Known rows, with every way that one mark hangs from another
[q_690 q_402]: [-3  3  2  1 -2  7  4  9 -7  0  3  1  3 13  0  0 -2  0  3 -4 -2 -1  1 -1
 -1  4  1]
[q_539 [q_402 [q_868 q_624 [q_877 q_301]]] q_589]: [-10   9   0  -6  -1  -3  -5  10 -12  -1  -6  -2   0  34  20   4  13  -1
   9 -11  -8  11  19 -27  10  13  11]
[q_877 q_301 [q_624 q_589] q_690]: [  8   2  -9   8  -7  11   2  -8   0  -5  -9 -19  -1  18   3   3  -6   6
  11   6  11 -11  -4   4  12   3  16]
[q_624 [q_402 q_539 [q_868 [q_877 q_301]]] q_589 q_690]: [-10  13   6  -9  -8  -6  23  16 -26   6   1 -13   8  48  26   3   3   4
  21   9  -8  -8   6 -14  13  16   5]
[q_539 q_402 [q_868 [q_624 q_589 q_690] [q_877 q_301]]]: [-16  15  -3  -2  -7 -16  24  12 -19  -4  -5   3  -5  27  23  11  15  -3
  11 -10  -4   5   6 -17  13   9   7]
[q_877 q_301 [q_402 q_539] [q_624 q_690]]: [  3   8  -7   9 -12   6   7   0  -6 -18  -6  -9   2  20   8   8   2   6
  13   1   4  -1  10   5   2  12   7]
[q_877 q_301]: [ 7 -3  2 -1 -3  2  7 -3  7  5 -3  1 -4  2  2  2 -1  0  3  4  5  0 -5  2
  4 -1  0]
[q_690 [q_402 [q_539 q_868] q_624]]: [-14   4   5  -2  -1   5   8  10 -29   0   0   2   9  46  10  -4   8  -6
   6  -7  -6  12  12 -12  -1  19   5]
[q_624 q_690]: [-4  6 -4  4 -5 -4 13  6 -3 -5  1  4  2  1  3  7  2  1  3 -5  2 -3  0  0
  1  0 -3]
[q_539 [q_402 [q_624 q_690]] q_589 q_868]: [-25  11   4   6  -4   0  12   8 -27  -8   3   6   6  43  17   8   9  -3
   5 -23   0  18  15 -20   2  14   4]
[q_690 [q_402 q_539 [q_624 q_589] [q_868 [q_877 q_301]]]]: [ -9   9  10  -8  -7   3  11  15 -29  13  -2 -16   8  58  21  -2   2   2
  13   6 -11  -2   8 -22  14  21  11]
[q_402 q_539]: [-3  0  4 -7  0  2  1  1 -9  0  3 -3  4 15  7 -4  2  2  5  2 -2  4  5 -2
  1  7  3]
[q_539 q_868]: [ -1  -1  -2   1   7  -1   2  -3  -5   0  -5   6  -1   8   1  -3   6 -10
   0  -2  -2   9   3   0  -4   5  -1]
[q_868 [q_402 [q_539 q_589] q_624] [q_877 q_690]]: [-14   8 -10  -5  -7   3 -11   7 -23  -9  -2 -13  14  42  20   2  11   5
  20 -20  -6   7  25 -22   9  12  16]
[q_690 [q_402 q_539 [q_624 q_589] [q_868 q_877]]]: [-16  12   8  -7  -4   1   4  18 -36   7   1 -17  12  56  19  -4   4   1
  10   1 -15  -2  13 -24  10  21  11]
[q_877 q_690]: [  5  -2 -10   5  -1   7  -2  -1  -1  -6  -6  -3   3   4   0   1   0  -1
   6  -7   5  -3   3   2   1  -1   6]
[q_624 q_589 [q_690 [q_402 q_539 [q_868 q_877]]]]: [-14  15   3  -6  -3  -1  16  22 -34   2   3 -12  11  46  21   0   4   1
  14  -2 -14  -5  10 -15   8  19   6]
[q_589 q_402]: [-4  2  6 -6  0  0  4  8 -5 -2  5 -1  1 13  7 -1  0  3  5 -1  5  2  1 -6
 -2  3  0]
[q_877 q_301 [q_402 q_539 [q_624 q_589]]]: [-10   6  11  -2 -11   5   5   0 -20   1  -1 -18   2  38  12   5  -1   4
   5   9   4  -3   3  -8  14  13   9]
[q_589 [q_402 q_539 [q_624 q_690] [q_868 q_877]]]: [-14  13   3  -7  -5  -9  13  24 -28  -3   1  -5  14  46  26   2  11   4
  17  -9  -9   5  18 -26   2  17   3]
[q_868 q_402 [q_624 q_690]]: [-20  13 -11  -1  -7 -14   8  15 -13 -13  -1   9   9   9  10  17  15  -1
   6  -4   3  -3  10 -10   8   3   2]
[q_868 q_402 q_624]: [-15   7  -8  -5  -3 -10  -5   8  -9  -8  -2   5   6   8   7  10  13  -3
   3   1   1   0  11 -10   8   3   4]
[q_868 q_624 [q_877 q_301 q_690]]: [  8   4 -19   2  -8  -5   2   3   6  -7 -15  -1  -3   1   6   7  11   1
  13 -10   1  -4   6  -9   9  -2  11]
[q_539 q_402 q_589 [q_868 q_624]]: [-22   9   1  -3   4  -1  -4   4 -20  -9   0   6   0  33  13   3  15  -7
   1 -16  -2  19  17 -19   4  13   9]
[q_868 [q_402 [q_539 q_589]] [q_877 q_301 [q_624 q_690]]]: [ -7  14 -10  -2 -10   0   4   6 -10 -12  -1 -10   6  34  21   7   8  11
  23  -9  -5   5  18 -10   9  13  12]
[q_539 [q_402 [q_624 q_690] [q_868 q_877]] q_589]: [-20  14   1   3  -6  -4   4  17 -25  -5   1  -4  10  43  23   7   9   2
  10 -23 -11  11  22 -29   4  14   6]

Rows
[  2   4 -10  -2  -4  10   1  12 -14  -6  -3  -9   7  26  10  -5   4   3
  19 -16  -9   0  14  -6   0   8  10] -> [q_868 [q_877 [q_690 [q_402 q_539]]]]
[  1   8  -6   0   1   6  -7  12 -18  -7  -6 -12  10  38  12  -8   4   2
  15  -2 -17   3  21 -11  -3  20  12] -> [q_690 [q_402 q_539 [q_868 [q_877 q_624]]]]
[  1   6 -14  -4  -8   4  -2   0 -12  -8  -8 -24   6  33  19   2   4   9
  25   3  -2  -6  12  -5  15  11  20] -> [q_868 [q_402 q_539] [q_877 q_301 [q_624 q_589] q_690]]
[-17  12   6  -3  -7  11  12  14 -25  -5  10  -3   9  42  12   2   1   5
  10 -14  -2   4   9  -9   4  14   5] -> [q_624 [q_690 [q_402 [q_539 q_589]]]]
[ -8  10  -6   1  -1   3  -2   8 -19  -9  -6  -6   4  42  15  -1  11  -2
  15 -26  -1  13  18 -24   1  10  12] -> [q_539 [q_589 [q_402 q_624]] [q_868 [q_877 q_690]]]
[ 16   2 -16   8  -7   6  -4  -2   7 -11 -15  -9  -4   0   3   6   3  -1
  14 -12  -1  -3  10   1   2  -1   6] -> [q_868 [q_877 q_301 q_402 q_690]]
[-24  18   2  -5  -2 -13  20  15 -27  -8   1   2   2  33  15   9  13  -5
   4  -1   7   1   2 -16   9  11   5] -> [q_539 [q_868 [q_624 [q_589 q_402] q_690]]]
[ -4  11  -8  -7  -2  -6  11   9 -14  -4 -12  -7  -4  31  17   4  14  -4
  16  -6   5   0   4 -18  13   8  14] -> [q_539 [q_868 [q_624 [q_589 q_402]] [q_877 q_301 q_690]]]
[-12  14 -13  -5  -2 -17  13  12 -19 -11  -7   8   2  19  15   4  21  -5
  12 -13 -11   8  17 -14   2  12   5] -> [q_402 [q_539 [q_868 [q_624 q_690] q_877]]]
[ 4  4 -2  5 -9  3  5  0  2 -6 -2 -7  0 17  3  2 -4  8 13  8  5 -5  1  2
  2  5  6] -> [q_877 q_301 [q_624 q_402]]
[  1   6  -3  -1   3   2  -2  15 -11   2  -5  -2   6  21   7  -3   4  -4
   8  -6 -15   0  12 -11  -3  10   2] -> [q_690 [q_402 [q_868 q_877]]]
[-19   5  10   1  -5   5  -4   5 -18  -2   7  -5   4  35  13   3   1   6
   2 -16   1  12  12 -20   5   9   8] -> [q_539 [q_402 q_624] q_589]
[ -9   4   4   4  -2   6   1  14 -21   3  -2  -1  12  37   5   1   2  -4
   1  -1  -4   1  10 -15   1  14   3] -> [q_690 [q_402 q_624 q_868]]
[-16   6   9  -9   3   6   1   2 -27  -3   6  -3   6  48  13  -6   6  -3
  12  -4  -5  13  14 -11   0  18   6] -> [q_624 [q_402 [q_539 q_589 q_868]]]
[ -4   8  -3   3  -7   0  21   5 -17 -10  -4   0   5  41  15   2   5   2
  21   3   1   5   9   0   0  17   6] -> [q_877 q_301 [q_624 [q_402 [q_539 q_868]] q_690]]
[ -2  11 -11   2  -7  11  -2   7 -21 -11  -3 -25   6  39  12  -5  -1   9
  20  -7  -7  -8  12  -6   7  14  21] -> [q_868 [q_877 [q_624 q_589] [q_690 [q_402 q_539]]]]
[  0   8  -3   4 -12   9  19  10 -11  -8   0  -4   6  33   9   4  -1   9
  17  -1   2  -1   4   1   3  14   8] -> [q_877 q_301 [q_624 [q_690 [q_402 q_539]]]]
[ 10   6 -27  17   1   5 -16  -6  -4 -26 -21  -9   0   9   1   0   9  -7
  14 -17  -7   4  23   2  -7   8  13] -> [q_539 [q_868 [q_877 q_402 q_624 q_690]]]
[-19  21  -6  -3 -11 -13   6  13 -26 -15  -3 -13   2  22  16  10  13   4
   9  -5  -8  -7  14 -13  13  12  10] -> [q_868 [q_624 q_589 q_690] [q_877 [q_402 q_539]]]
[ -9  12  -6 -10 -13  -5  10  11 -21  -4  -4 -17   2  39  20   3   8   8
  23   2   0 -10   7 -15  19  10  18] -> [q_868 [q_624 [q_402 q_539] q_589] [q_877 q_301 q_690]]
[  3   7  -2  -4   0  -2   5  -5 -12   0  -8 -16  -4  31  14  -6   5   1
  14   7  -8   4   6  -5   7  16  14] -> [q_402 [q_539 [q_868 [q_877 q_301 [q_624 q_589]]]]]
